Each row was made from one walk, in order. Every step used is in the known rows, and no mark comes twice. Write each row's walk.
Known rows
N/X: -8.9 22.4 -6.1 15.4 0.6 -9.2 12.7 4.7 14.6 17.8 3.7 -2.8 -3.7 -0.7 0.8
 1.2 7.0 -1.6 -3.7 -1.5 5.7 -1.0 -1.8
X/N/K/G/L/S: -2.9 -7.0 3.0 18.1 4.8 12.1 1.7 7.6 2.6 1.4 4.8 0.4 -4.5 23.0 -2.9 -1.5
 0.8 -0.3 0.8 0.3 -14.8 -0.3 -9.1
Y/G/K: -2.7 -13.8 -0.1 -28.5 1.1 -2.3 1.0 6.2 -5.6 -11.6 -2.0 -10.7 2.5 -16.4
 -5.3 -4.3 8.2 10.8 29.0 -0.4 11.6 4.0 6.5
Z/G: 1.0 -9.3 3.1 -7.5 -0.9 -11.6 7.5 3.1 -2.0 1.9 -5.9 3.6 -1.1 -21.1 8.6
 -1.7 -14.0 -3.7 -50.1 -3.7 19.0 -0.5 13.8
L/S/Y: 3.3 -2.2 2.9 16.3 -5.7 1.9 -12.1 -7.5 -6.9 8.3 10.8 -10.2 14.2 21.6 3.9
 -6.3 -7.0 2.4 -2.4 -2.9 7.7 -3.0 10.3
G/Y: -5.4 -20.2 -3.7 -14.2 -3.8 -2.2 0.6 1.4 -8.4 -2.1 -5.8 -6.3 -3.9 7.4 2.9
 1.9 5.0 4.7 -2.2 -5.0 -9.5 -3.4 4.3
K/N/X/G/L/S: 10.6 16.3 -1.7 20.4 2.6 6.8 -5.0 -4.7 12.6 -7.5 3.1 -4.0 -2.9 1.3 -4.7
 -1.1 2.8 -6.2 2.7 3.6 -9.5 -2.7 -20.1
Z/G/K/N/X: 11.6 -3.9 -0.6 -6.8 1.6 -7.4 -2.8 1.8 0.6 -13.6 -5.9 6.3 0.3 -32.6 5.6
 2.2 -7.5 1.9 -48.6 -3.3 30.4 -5.4 -0.1
Z/G/Y/S: 3.7 -16.8 0.8 -17.8 -0.5 -10.0 1.9 1.6 -7.0 -3.6 -10.4 -2.7 -2.0 -12.5
 13.8 15.6 -13.4 -2.6 -41.0 -3.8 15.1 -3.5 22.1
N/K/G/L: 6.0 -10.2 -2.9 1.5 -4.0 5.7 6.9 2.6 -0.1 2.2 -13.8 14.9 -3.0 19.3 -0.6
 -2.5 8.9 3.4 3.4 -4.2 -21.8 -3.0 -4.2
X/N/K/G/Y: -6.5 -13.4 0.5 12.0 5.9 12.2 2.9 8.0 -1.5 -3.9 -2.3 -0.3 -7.1 13.5 -2.7
 -1.0 2.9 -2.3 5.8 -1.1 -4.9 -0.8 -9.1
N/X/G/L/S: -6.8 28.8 0.4 4.4 -4.2 -4.0 15.3 1.5 13.7 16.1 -2.0 -1.5 -5.3 3.4 -2.5
 -0.8 4.6 -3.4 19.5 1.8 -17.7 0.8 -3.4
L/S/Y/G/X: 2.6 6.2 2.9 1.4 -3.6 3.1 -10.9 -6.6 -6.4 2.6 12.0 -14.1 11.8 25.0 -2.8
 -6.2 -4.3 0.2 6.2 0.2 13.4 -1.4 11.7
K/G/Z: -3.1 11.0 0.1 -17.2 -2.5 -4.4 -1.5 -2.0 -0.8 -1.8 12.2 31.7 -0.1 -2.2
 1.3 -4.1 -4.4 3.3 37.8 0.6 -14.9 0.7 -9.0
X/N/K: -8.9 -13.8 0.7 28.0 7.3 5.0 10.0 7.4 2.3 2.9 -5.2 -6.3 -5.8 1.6 -1.2
 -1.5 1.9 2.1 -12.4 -2.5 2.2 2.1 -6.6
Z/G/X/N/K: -1.0 7.8 1.6 0.4 3.9 -9.2 7.5 3.8 2.7 -5.3 -4.9 7.1 -8.1 -16.2 1.2 3.6
 -9.6 -6.9 -61.7 -0.7 31.6 -1.0 3.5
X/N: -13.0 -8.6 3.0 20.0 7.4 0.5 1.1 7.4 0.4 4.3 9.8 -6.9 -4.4 -8.8 -1.0 -2.4
 -2.5 -0.3 -2.4 1.5 3.1 4.4 -7.0
S/Y: -2.3 -7.4 -0.2 7.2 -2.4 1.3 -1.6 -10.7 -15.8 10.7 -6.5 3.3 9.2 -9.2 1.9
 -8.0 0.1 1.8 -0.7 -4.5 16.6 1.0 8.7
K/N/X/G/L: 8.2 14.5 -2.3 16.6 3.6 4.4 -1.0 -4.8 12.0 -6.4 -1.4 -0.1 -5.2 -9.0 -4.9
 -0.9 5.1 -6.2 4.3 3.7 -7.3 -1.5 -20.8
K/G/Y/S: 1.5 -7.5 -0.9 -21.7 -1.8 0.4 -15.4 2.7 -7.4 -8.4 5.5 10.1 0.1 9.1 6.2
 10.6 1.7 -6.3 43.0 2.7 -6.2 -3.4 5.1
Y/G/K/N: 5.2 -14.8 -0.8 -22.1 4.1 3.3 -6.9 2.8 -3.5 -20.7 -1.3 -12.1 2.5 -17.4
 -7.1 -4.7 8.3 8.0 24.8 0.8 13.8 2.1 -2.5
G/X/N: -11.5 19.0 -1.2 14.5 5.7 -7.4 -5.0 3.5 4.9 -3.5 11.7 5.4 -8.5 -11.2 -6.1
 3.5 5.3 -2.5 -11.7 4.7 21.3 2.3 -12.7
S/L: -4.3 -0.6 -7.2 13.3 -3.7 -0.1 6.3 -10.8 3.2 16.8 -6.7 4.6 13.6 -10.6
 -0.3 -9.6 -2.9 2.5 -22.4 -0.5 -0.2 8.2 -0.2
L/S/Y/G: 2.5 -2.1 3.7 3.1 -3.8 4.9 -9.2 -6.0 -8.4 4.8 10.5 -17.8 13.6 25.5 -0.7
 -8.4 -6.1 1.0 8.9 -1.8 7.7 -0.5 14.7
Y/S/L: 0.1 -2.4 -5.7 21.5 1.3 -9.9 -4.3 -8.5 2.5 10.2 -5.3 -2.7 13.9 -20.1 13.5
 19.1 -6.3 3.6 0.1 2.6 11.0 5.8 16.1

Which walk is each row?
-5.8 29.1 0.7 4.5 -4.5 -0.9 14.4 -2.7 8.0 19.0 -4.6 0.1 -2.2 4.5 -2.9
 -2.1 3.6 -4.0 19.8 0.5 -12.8 0.4 -2.1 : N/X/G/L/S/Y
-1.2 -16.1 -7.0 -4.9 -2.0 -2.4 -4.2 -6.2 -5.0 1.5 -9.0 -7.4 5.4 1.2 9.1
 17.0 -0.2 5.0 0.6 -2.1 -4.8 -0.2 13.3 : G/Y/S/L
-4.9 -8.7 1.9 16.5 5.8 11.5 5.3 7.7 0.9 2.3 -0.5 3.8 -6.6 12.1 -3.6 -1.3
 3.0 -0.2 2.1 0.3 -12.8 1.4 -10.9 : X/N/K/G/L
6.1 5.0 4.2 -14.3 -6.4 7.1 -12.8 -2.2 -6.5 4.7 14.9 17.6 5.4 27.6 -1.1
 -5.4 0.5 -2.6 25.8 2.4 -25.9 -1.8 0.1 : K/G/L/S/Y
-8.3 7.7 -0.3 -12.6 7.3 0.3 8.0 6.3 4.1 -8.0 0.8 -12.3 -7.6 3.0 -12.7
 -1.8 7.5 -2.9 10.5 3.4 14.8 5.0 0.0 : Y/G/X/N/K
8.5 10.7 -6.2 26.4 6.2 1.8 -5.6 -2.6 14.3 -7.5 5.5 -4.0 -2.4 -3.4 -2.5
 0.5 5.6 -4.7 -12.3 1.2 7.5 -3.5 -18.7 : K/N/X
-1.7 -20.0 -3.7 -7.1 -0.9 -6.8 -5.9 0.0 -7.1 -3.2 -5.6 -9.9 -0.6 1.2
 11.4 20.3 1.9 5.6 10.6 -2.6 -3.3 -3.1 13.8 : G/Y/S
5.4 19.1 -3.3 17.7 4.6 1.7 2.1 -6.9 13.8 -9.1 -0.9 5.0 -4.8 -15.3 -3.6
 -1.4 0.7 -3.2 9.3 2.1 -1.9 -1.5 -22.9 : K/N/X/G/Z
-1.5 0.7 8.4 -7.7 -8.2 -1.7 4.2 -2.6 -3.3 4.7 -8.7 2.6 -1.5 -6.3 -1.2
 -6.5 -2.8 0.8 28.4 3.0 -30.9 4.4 -0.6 : X/G/L/S
-2.9 10.8 2.7 -3.1 4.1 -10.4 3.4 4.2 1.6 -4.1 1.6 7.5 -7.1 -21.4 1.4 3.2
 -11.4 -8.1 -56.3 0.9 31.4 0.4 3.1 : Z/G/X/N
4.2 -2.2 2.5 2.0 -7.1 4.1 -2.5 -6.6 -5.3 17.6 7.6 1.6 6.4 25.7 1.3 -2.0
 0.5 9.7 -12.5 -2.1 -30.3 -0.8 6.1 : G/L/S/Y
-8.4 22.4 -1.9 2.2 -2.4 -7.7 11.1 3.8 9.4 5.5 -9.3 2.9 -3.4 -25.2 -1.2
 -1.0 7.6 0.5 29.3 0.4 7.7 0.5 -7.3 : N/X/G/K
-1.6 -6.8 3.3 17.6 4.1 15.5 -0.2 3.1 -2.9 3.1 2.5 1.1 -1.3 23.3 -3.6
 -3.2 0.1 -0.6 1.8 -0.8 -9.6 -0.2 -7.6 : X/N/K/G/L/S/Y
-0.5 -4.9 3.0 -24.0 -1.3 2.7 6.7 3.5 0.4 5.5 8.4 -16.4 0.6 23.3 -6.8
 -4.0 3.3 5.7 13.9 1.3 -25.9 4.6 12.0 : Y/G/L/S
-4.5 -9.2 4.8 -12.5 -6.1 -6.9 -1.6 0.8 -10.4 -12.6 -18.9 8.3 0.9 -47.3
 0.8 -6.9 2.3 5.3 42.9 1.1 5.5 3.4 -4.5 : X/G/K
9.2 -6.8 -1.8 3.8 -5.4 10.6 1.8 -2.0 -4.4 3.4 -10.6 12.6 2.2 31.9 -0.1
 -3.4 5.5 3.4 3.9 -4.5 -17.7 -5.1 0.2 : N/K/G/L/S/Y
7.4 9.9 -3.5 13.1 3.8 5.1 -3.3 -4.3 9.9 -12.8 -4.5 -3.8 -5.4 -8.2 -4.5
 -1.2 5.1 -8.3 7.6 2.2 -0.1 -3.3 -19.6 : K/N/X/G/Y
3.6 -13.3 -1.3 -15.8 -1.3 -6.8 3.9 -2.5 -5.5 0.0 -12.7 -0.5 2.3 -12.5
 12.4 13.3 -15.1 -2.0 -48.1 -3.5 14.4 -1.9 21.9 : Z/G/Y/S/L
-0.8 -7.9 -0.7 -25.4 -4.4 3.4 -11.1 3.6 -7.9 -8.6 5.8 12.7 -1.7 14.0 0.3
 -2.6 4.0 -6.8 35.4 0.8 -10.4 -3.1 -2.8 : K/G/Y
8.9 12.8 -5.9 17.4 4.4 5.8 -4.8 -9.3 11.4 -9.9 -6.4 -5.7 0.6 -10.7 -1.2
 5.9 1.7 -7.7 6.5 3.6 3.8 -1.6 -15.0 : K/N/X/G/Y/S/L
10.2 -5.5 2.6 2.2 -2.2 8.4 -16.7 -7.9 -7.9 -7.0 10.2 -16.0 15.0 18.2
 -2.0 -7.6 -3.4 5.1 7.9 -1.7 13.1 -3.4 6.7 : L/S/Y/G/K/N
-5.0 19.0 1.3 -6.0 2.5 -0.2 -14.8 5.3 1.2 -9.7 17.4 20.1 -4.7 0.1 -6.1
 -1.8 3.8 -11.8 28.1 7.7 9.3 0.0 -14.2 : K/G/X/N
-2.8 -7.5 1.7 -28.6 0.8 1.7 11.5 3.7 -1.2 6.3 0.5 -10.4 -2.8 8.4 -6.9
 -3.8 7.5 5.1 16.0 1.0 -21.6 6.7 9.1 : Y/G/L
7.6 -4.5 5.1 -10.6 -4.3 -6.4 6.2 1.0 -0.1 8.1 2.1 3.3 0.0 3.7 7.6 1.6
 -14.3 1.3 -57.1 -2.8 -8.6 -1.7 15.1 : Z/G/L/S
-9.9 10.1 1.2 -15.7 7.3 -1.6 3.8 5.8 2.6 -6.3 8.2 -12.1 -6.6 -2.4 -11.9
 -1.9 5.9 -4.0 16.6 5.1 15.7 6.6 0.6 : Y/G/X/N
3.3 -3.2 2.2 3.8 -6.4 -1.1 -0.5 -0.5 1.5 14.0 11.9 -0.8 1.6 24.8 2.3 0.3
 1.3 10.0 -13.2 -0.9 -38.1 -0.4 2.7 : G/L/S
4.5 -13.9 1.5 -15.8 -2.1 -11.8 1.0 4.3 -6.6 -8.2 -8.4 9.5 2.3 -36.1 8.5
 0.8 -9.5 6.4 -43.2 -5.0 28.0 -2.6 10.2 : Z/G/K
